What can hang from each mark
W: S
Q: S
F: S
J: W
U: S
S: F M Q U V
M: S
V: S

Known rows, with every way that one mark hangs from another
{S Q U V}: [-18  14  47  30  25   8  20  11   2   0  20 -12 -15  -4 -48 -35  -5  14
 -30 -17]
{V {S F M U}}: [-30 -14  27  30  -7 -13  22 -28   2  40 -40 -35  -1 -18 -16 -56 -47   0
 -16  -3]
{J {W {S F}}}: [  9 -31  -5  33  10 -11   3  -5   9  30  -6  -8  28  23 -37  10 -21  19
   8  12]
{S F M Q}: [ 44   5  17   6 -24 106  -2   1   1  67  20  -9 -80  18  -7 -63 -35  -9
   1 -10]
{J {W {S M}}}: [ 17 -34  -3  27  22  -1   5 -14   4  12 -18  -5   2  20 -23  19 -23  18
   1   5]
{F {S V}}: [ 11 -22   4  33  10 -16  -7  12  11  -1  -3  10  23 -18  -4  56 -12   7
 -20   1]
{V {S M Q}}: [ -3 -31  23  11   6  28  -1  -5  -4  48 -31 -22 -58 -22   2 -16 -25   6
 -24  -4]
{F {S M Q U}}: [ 29   2  21  29  15  11   7  -5   7  36  -3  11 -49 -24   3  11 -25  -5
 -11   8]
{W {S V}}: [-28  -2 -14  40  -4 -12  -1  13  14  -3 -13  -5  47 -14 -31  31  -5  13
 -19  -1]
{Q {S M U V}}: [ 14  18  -3  37  24   1  24 -18  -3 -11  -5  -7   8 -11   9 -32 -19 -21
 -30   4]
{W {S F M Q U V}}: [-10  47   3  22 -25  23  17  11   1  29   3 -11  12 -20 -43 -37 -31   0
  -6 -14]
{F {S Q U}}: [ 12  -6  20  41  20 -15   3   4  14  40   5  10 -26 -25  -8  24 -10   3
 -13  19]
{S M Q U V}: [  7  26  47  13  17  48  25  -2  -9  -7   9 -11 -48  -1 -32 -52 -26   2
 -27 -33]
{M {S Q V}}: [  7 -19  29  25  31  -3 -18  18   6  12 -11  -8   4   5 -17  -5  16 -17
 -34 -14]
{U {S M Q V}}: [  5  -7  13 -13  11   9  -6  19   3  21  -4   2   2  -1  16 -23 -19  10
 -19 -20]
{V {S F}}: [-30 -38  13  30 -11 -12   0  -8   9  49 -30 -30  13 -15 -15 -21 -27   8
 -16   8]
{Q {S F M U V}}: [ 18  31  -7  33   1  13  25 -14  -4   9   5 -12  24  -6   1 -58 -31 -27
 -19   4]
{J {W S}}: [  6 -39  -3  35  27 -20   2  -8   9  16 -13  -4  19  20 -32  28 -13  23
   0  13]

Rows
[-16  -4  33  16  -9  11  18 -13  -4  62 -23 -32 -35 -23 -20 -64 -41  -1
 -14  -4]	{V {S F M Q U}}
[  1 -18  -1   6  -7  -2  -4  -5  18  44 -14  -4  22  12  22 -44 -34   1
  -2  -3]	{U {S F M}}
[-20  -3  33  44  19 -42   5  -4  13   5 -20 -22  61   9 -35 -44  -6 -21
 -26 -14]	{M {S F U V}}
[  2 -31   0  29  24 -22   4   0   3  -2  -9  -7  36  16 -39  29 -14  26
  -5   0]	{J {W {S V}}}
[ 28 -26   2  19  21  18   2  -4   0  28  -6  -2 -21  16 -25  13 -20  18
   2   4]	{J {W {S M Q}}}
[ 12  44  42   8 -17  65  27   1 -10  24  23 -19 -30   5 -43 -90 -44  -3
 -11 -35]	{S F M Q U V}
[  9   4  10 -17 -12  19  -5  21   2  41   7  -4  13   3   7 -51 -31   6
  -7 -22]	{U {S F M Q V}}
[ 40   3 -25  32  -5  42   4 -16   4  41   4  -3 -12   3  26 -37 -24 -30
 -11  20]	{Q {S F M}}
[-17 -27  19  18 -13  11  -3   7   2  73 -14 -27 -22 -19 -18 -30 -22   8
 -14   7]	{V {S F Q}}
[ 18 -17  -2  18   4   7   7  -4  -3  11  -7 -10  29  20 -37   3 -33  16
   4  -9]	{J {W {S F M V}}}
[ 25  14  25  20  12   8  11   7  -1  12   2   9 -25 -28  -9  14 -26   0
 -17 -11]	{F {S M Q U V}}
[ -5  15  35  38  -4  29  17  -3  13  64  26 -16 -33   9 -43 -75 -21   0
  -4   7]	{S F Q U}
[ 16 -14  11  27  28  -3  13 -11   1  24  -8  -6 -15  13 -34  -3 -23  17
   1   4]	{J {W {S M Q U}}}
[-22 -15   3   8  -6 -31  -5  15  16  23  -3  -7  71   7  -1 -29 -21  14
 -10  -9]	{U {S F V}}
[-10  -4  43  36  40 -32  -1   7   7   6 -14 -13  13   0 -30 -27  12 -16
 -37 -14]	{M {S Q U V}}
[-27  39   3  34 -20  -7  13  20   8  34  11 -12  36 -21 -56 -26 -16   8
  -9  -2]	{W {S F Q U V}}
[ 12   9  23   9 -22  62  -3  31  -1  39  37 -13 -11  10 -41 -40 -15   8
 -11 -20]	{S F Q V}
[ -2  -3  35  41  20 -17  -3  -1  16  52  -9 -15   2   9 -26 -55   1 -27
 -19   3]	{M {S F Q U}}
[ 35  15 -19  22  -8  39   7  -3  -5  17   9  -7  12   1  14 -35 -26 -25
 -17   2]	{Q {S F M V}}
[ -8 -20  10  36  29 -40  16  -8   4  -6 -11 -10  43  12 -49  14 -17  25
  -7   1]	{J {W {S U V}}}
[ -5  19 -17  24 -32  24   4   8   6  14 -10 -10  37  -9 -28  -7 -32   2
  -6 -14]	{W {S F M V}}
[  8   6 -11  26  -7  39  -4   8   9  40  -9   1 -35 -14 -10   9 -13   1
  -8   5]	{W {S M Q}}
[ 16 -20  22  31  12  10 -20   9  15  58  -6 -11  -9  13 -14 -33   5 -26
 -17   2]	{M {S F Q}}
[ -7  27  33  26 -13  29  33 -19   0  -9  -1 -23  18  12 -39 -78 -52  -5
 -12 -33]	{S F M U V}
[-20 -16  37  21  15   3  17 -17  -3  41 -33 -27 -49 -27 -11 -39 -30   4
 -25  -3]	{V {S M Q U}}
